Each row was made from one small tree. The marks that hang from a mark follow it in brackets, in alphabetical order. Every link used is in the known rows. Write each row's tree.
Known rows
M{Z}: [-0.15 -0.02 -0.10  0.00  0.05  0.00 -0.06 -0.10 -0.08  0.01  0.10  0.07
  0.08  0.20 -0.03  0.00  0.05 -0.34  0.05 -0.14 -0.10]
D{L}: [ 0.08  0.01 -0.16  0.18 -0.20  0.09 -0.15 -0.04  0.04 -0.06  0.09  0.14
  0.08 -0.05  0.07  0.25 -0.04 -0.07 -0.10 -0.04 -0.09]
D{L{Z{E M}} X}: [ 0.16 -0.05 -0.13  0.04 -0.16  0.09 -0.32 -0.17 -0.07 -0.10  0.01  0.16
  0.23 -0.16  0.15  0.46 -0.24 -0.44 -0.08 -0.15 -0.03]
X{B{E L{Z}}}: [-0.09  0.04 -0.11  0.28 -0.05  0.06  0.11 -0.09  0.09  0.06  0.25  0.09
  0.17  0.08  0.07  0.18 -0.13 -0.12  0.21  0.08 -0.36]
E{D Z{L M}}: [ 0.04  0.01  0.35 -0.09 -0.22 -0.05 -0.08 -0.03  0.30  0.12  0.29  0.21
  0.17 -0.02 -0.16  0.29  0.06 -0.53 -0.21 -0.29  0.23]
B{L{Z{X}}}: [ 0.00 -0.12 -0.18  0.10 -0.13  0.03  0.00 -0.05  0.14  0.17  0.03  0.23
  0.22  0.05  0.12  0.16 -0.03 -0.33 -0.08 -0.10 -0.37]
Z{E L{D} M X}: [ 0.15 -0.01  0.10 -0.18 -0.06  0.15  0.15 -0.21  0.14  0.08 -0.18  0.31
  0.27 -0.12  0.33  0.63 -0.18 -0.62 -0.19 -0.43 -0.27]
E{D{L}}: [ 0.04 -0.06  0.01  0.12 -0.23 -0.04 -0.10  0.06  0.08 -0.06  0.23  0.16
  0.06 -0.13 -0.07  0.28  0.04 -0.20  0.00 -0.10  0.03]
L{Z{M}}: [-0.03 -0.04 -0.15  0.09 -0.09 -0.04 -0.09 -0.17  0.08 -0.06 -0.02  0.05
  0.21  0.01 -0.02  0.04 -0.07 -0.37 -0.09 -0.07 -0.10]
X{B{E{Z} L}}: [-0.10  0.10  0.05  0.15 -0.08  0.09  0.10 -0.06  0.17  0.15  0.42  0.10
  0.10  0.16  0.05  0.22 -0.07 -0.12  0.16 -0.01 -0.24]
X{B{E{D} L}}: [-0.08  0.01  0.10  0.23 -0.07  0.03  0.19  0.00  0.11  0.08  0.36  0.14
  0.10  0.04  0.00  0.28 -0.04 -0.12  0.23 -0.02 -0.23]
M{Z{E X}}: [-0.17 -0.08 -0.04 -0.25  0.11 -0.01 -0.01 -0.15 -0.08  0.07  0.01  0.09
  0.11  0.13  0.13  0.22 -0.01 -0.53  0.07 -0.37 -0.23]
E{D}: [-0.08 -0.06  0.11  0.07 -0.16 -0.08  0.04  0.03  0.09  0.00  0.19  0.05
  0.03 -0.05 -0.12  0.13  0.11 -0.25  0.01 -0.14  0.02]
L{D Z{E}}: [-0.06  0.03 -0.30  0.00 -0.12 -0.01  0.05 -0.19 -0.03 -0.06  0.10  0.04
  0.18 -0.07  0.14  0.20 -0.15 -0.43  0.21  0.05 -0.38]
Z{E}: [-0.11 -0.03  0.05 -0.11 -0.05  0.00  0.10 -0.16 -0.01  0.03  0.05 -0.06
  0.05 -0.01  0.05  0.24  0.03 -0.29  0.01 -0.16 -0.22]
B{X}: [ 0.06 -0.03 -0.07  0.16 -0.19 -0.01 -0.02 -0.10 -0.05  0.01  0.16  0.04
  0.10  0.15  0.12  0.20  0.00 -0.11 -0.08 -0.04 -0.17]
D{E L M}: [-0.01  0.01 -0.26 -0.16 -0.16  0.20 -0.26  0.06  0.08 -0.12  0.38  0.39
 -0.28 -0.22  0.25  0.37 -0.05 -0.18 -0.18 -0.12  0.00]
B{E L{D}}: [ 0.06  0.04 -0.15  0.20 -0.14  0.09  0.25 -0.10  0.08  0.07  0.33  0.09
  0.08  0.05  0.10  0.28 -0.13 -0.22  0.11  0.12 -0.51]
Z{E L{D}}: [ 0.06  0.06  0.05 -0.01 -0.12  0.13  0.15 -0.18  0.06  0.06 -0.02  0.14
  0.16 -0.10  0.17  0.46 -0.08 -0.39 -0.03 -0.13 -0.30]
Z{L{D} X}: [ 0.10  0.06 -0.05  0.11 -0.15  0.22  0.08 -0.07  0.16  0.10 -0.16  0.28
  0.18 -0.05  0.28  0.38 -0.12 -0.30 -0.18 -0.27 -0.25]
B{L{D{M{Z}}} X}: [ 0.13 -0.10 -0.26  0.04 -0.18  0.05  0.02 -0.06 -0.02  0.13  0.39  0.47
  0.13  0.13  0.28  0.36 -0.11 -0.31  0.05  0.03 -0.36]

Which tree is each row?
[-0.18  0.02 -0.09  0.02  0.13  0.06 -0.01 -0.09 -0.04  0.02  0.10  0.11
  0.10  0.20  0.13  0.14 -0.09 -0.32  0.17 -0.27 -0.19]
M{Z{X{B{E}}}}
[-0.07 -0.02 -0.07 -0.08 -0.04  0.13 -0.14 -0.07  0.12  0.04  0.06  0.34
 -0.02 -0.04  0.07  0.20 -0.03 -0.32 -0.15 -0.23  0.01]
D{M{Z{L}}}
[-0.06  0.13 -0.14 -0.17 -0.12  0.09  0.02 -0.08  0.04 -0.02  0.43  0.17
 -0.07  0.08  0.16  0.19 -0.04 -0.42  0.01 -0.06 -0.10]
L{D{E{Z{M}}}}
[ 0.02  0.11 -0.01 -0.14 -0.23  0.19 -0.10 -0.05  0.31  0.18  0.15  0.32
  0.07 -0.04  0.22  0.34 -0.10 -0.38 -0.22 -0.29 -0.03]
E{Z{L{D{M}} X}}
[-0.06 -0.01  0.19  0.13 -0.12  0.03 -0.04  0.03  0.00  0.00  0.17  0.12
  0.06 -0.05 -0.02  0.26 -0.01 -0.22  0.12 -0.19  0.15]
E{D{X{B}}}
[ 0.00  0.02  0.01 -0.08  0.04  0.11 -0.02 -0.19 -0.12  0.05  0.02  0.20
  0.18  0.06  0.13  0.37 -0.11 -0.58  0.08 -0.22 -0.20]
M{Z{E L{D{X}}}}
[-0.09 -0.10  0.10 -0.05 -0.05  0.05 -0.13  0.06  0.03  0.07  0.31  0.42
  0.02 -0.07  0.03  0.32 -0.05 -0.37  0.13 -0.25  0.16]
E{D{M{Z} X{B{L}}}}
[ 0.03  0.04  0.26 -0.06 -0.16  0.00  0.02 -0.07  0.28  0.07  0.30  0.05
  0.09 -0.04 -0.05  0.38 -0.08 -0.49 -0.15 -0.32 -0.01]
B{E{D Z{L M X}}}
[ 0.07 -0.08  0.22 -0.12 -0.08 -0.01 -0.07 -0.11 -0.02 -0.07  0.16  0.21
  0.19 -0.16  0.07  0.59 -0.12 -0.48  0.06 -0.30  0.09]
Z{E{D{L X{B}}} M}
[ 0.07  0.02  0.22 -0.04 -0.23  0.02 -0.30  0.02  0.13  0.02  0.42  0.29
  0.16 -0.06 -0.02  0.44 -0.09 -0.42  0.00 -0.26  0.36]
E{D{L X{B}} Z{M}}
[ 0.02 -0.08 -0.05 -0.01 -0.25  0.02 -0.18  0.09  0.17 -0.07  0.28  0.33
 -0.05 -0.27 -0.01  0.35 -0.01 -0.20 -0.06 -0.15  0.13]
E{D{L M}}
[-0.10 -0.10  0.02 -0.13 -0.01 -0.08 -0.01 -0.12  0.09 -0.01  0.03  0.17
  0.27 -0.09  0.11  0.34 -0.12 -0.56  0.11 -0.32 -0.12]
L{Z{E{D} M X{B}}}
[ 0.00  0.05  0.07  0.24 -0.07  0.18  0.03 -0.08 -0.02  0.07  0.16  0.09
  0.10  0.06  0.13  0.32 -0.15 -0.13  0.09 -0.08 -0.15]
D{X{B{E L}}}
[-0.08 -0.03  0.08 -0.11  0.07  0.04 -0.01 -0.18 -0.05  0.07  0.00  0.13
  0.16  0.09  0.02  0.27  0.01 -0.51 -0.01 -0.25 -0.19]
M{Z{E L}}
[ 0.02  0.06 -0.31  0.18 -0.17  0.10 -0.11 -0.14 -0.07 -0.07  0.04  0.09
  0.17 -0.04  0.15  0.15 -0.22 -0.35  0.12  0.05 -0.19]
L{D{X} Z}
[-0.16 -0.10 -0.09 -0.28  0.07  0.10 -0.04 -0.06  0.07  0.13  0.15  0.42
  0.02 -0.01  0.23  0.35 -0.08 -0.41  0.06 -0.34 -0.16]
D{M{Z{E X{B{L}}}}}
[-0.02  0.01 -0.30 -0.12 -0.15  0.12 -0.13 -0.17 -0.03 -0.06  0.11  0.20
  0.07 -0.22  0.25  0.36 -0.28 -0.47  0.12 -0.05 -0.18]
L{D{M X} Z{E}}
[-0.08  0.01 -0.36 -0.13 -0.14  0.04 -0.04 -0.15  0.05 -0.06  0.16  0.20
  0.07 -0.20  0.20  0.27 -0.20 -0.42  0.15  0.01 -0.28]
L{D{M} Z{E}}
[ 0.01 -0.10  0.08 -0.19 -0.18  0.03 -0.14 -0.03  0.02 -0.03  0.22  0.21
 -0.02 -0.28  0.08  0.55 -0.08 -0.38  0.00 -0.26  0.05]
Z{E{D{L M X}}}
[ 0.09 -0.08 -0.25  0.06 -0.13  0.05  0.07 -0.10  0.14  0.12  0.08  0.36
  0.30  0.02  0.21  0.26 -0.15 -0.47 -0.02 -0.07 -0.40]
B{L{D Z{M X}}}
[ 0.14 -0.08  0.42 -0.12 -0.09  0.03  0.02 -0.16  0.09  0.04 -0.03  0.20
  0.22 -0.18  0.01  0.60 -0.06 -0.64 -0.20 -0.40  0.06]
Z{E{D{X}} L M}
[-0.18 -0.06 -0.10 -0.27  0.02  0.04 -0.09 -0.12  0.02  0.01  0.16  0.22
 -0.06 -0.04  0.08  0.21 -0.03 -0.39  0.01 -0.24 -0.05]
D{M{Z{E}}}
[ 0.01 -0.10 -0.16  0.02 -0.27 -0.02 -0.25  0.07  0.17 -0.09  0.27  0.32
  0.02 -0.29 -0.02  0.30 -0.06 -0.27 -0.02 -0.09  0.08]
E{D{L{Z} M}}
[ 0.10 -0.06  0.07  0.13 -0.24  0.03 -0.20  0.05  0.00 -0.06  0.19  0.17
  0.06 -0.16 -0.01  0.37 -0.04 -0.25 -0.03 -0.16  0.13]
E{D{L X}}
[ 0.01 -0.03 -0.24  0.06 -0.12  0.06 -0.19 -0.08  0.04 -0.04  0.03  0.20
  0.22 -0.11  0.22  0.39 -0.18 -0.26  0.07 -0.14 -0.24]
D{L{Z{E X{B}}}}
[ 0.09 -0.16 -0.14  0.07 -0.18 -0.08  0.01 -0.14 -0.02  0.15  0.25  0.18
  0.27  0.12  0.16  0.34 -0.06 -0.36  0.01  0.03 -0.47]
B{L{Z{E}} X}
[-0.01 -0.05  0.02 -0.25 -0.30  0.02 -0.30  0.12  0.32  0.08  0.43  0.38
 -0.03 -0.20  0.07  0.41 -0.03 -0.38 -0.14 -0.34  0.21]
E{D{L M} Z{X}}
[-0.04  0.09 -0.09  0.09  0.08  0.17  0.04 -0.11  0.01  0.05  0.04  0.27
  0.18  0.13  0.23  0.31 -0.18 -0.40  0.14 -0.24 -0.26]
M{Z{L{D} X{B{E}}}}
[ 0.01  0.06  0.11  0.17 -0.06  0.22  0.03 -0.04  0.19  0.13 -0.19  0.28
  0.19  0.00  0.25  0.35 -0.08 -0.16 -0.14 -0.34 -0.13]
Z{L X{B}}
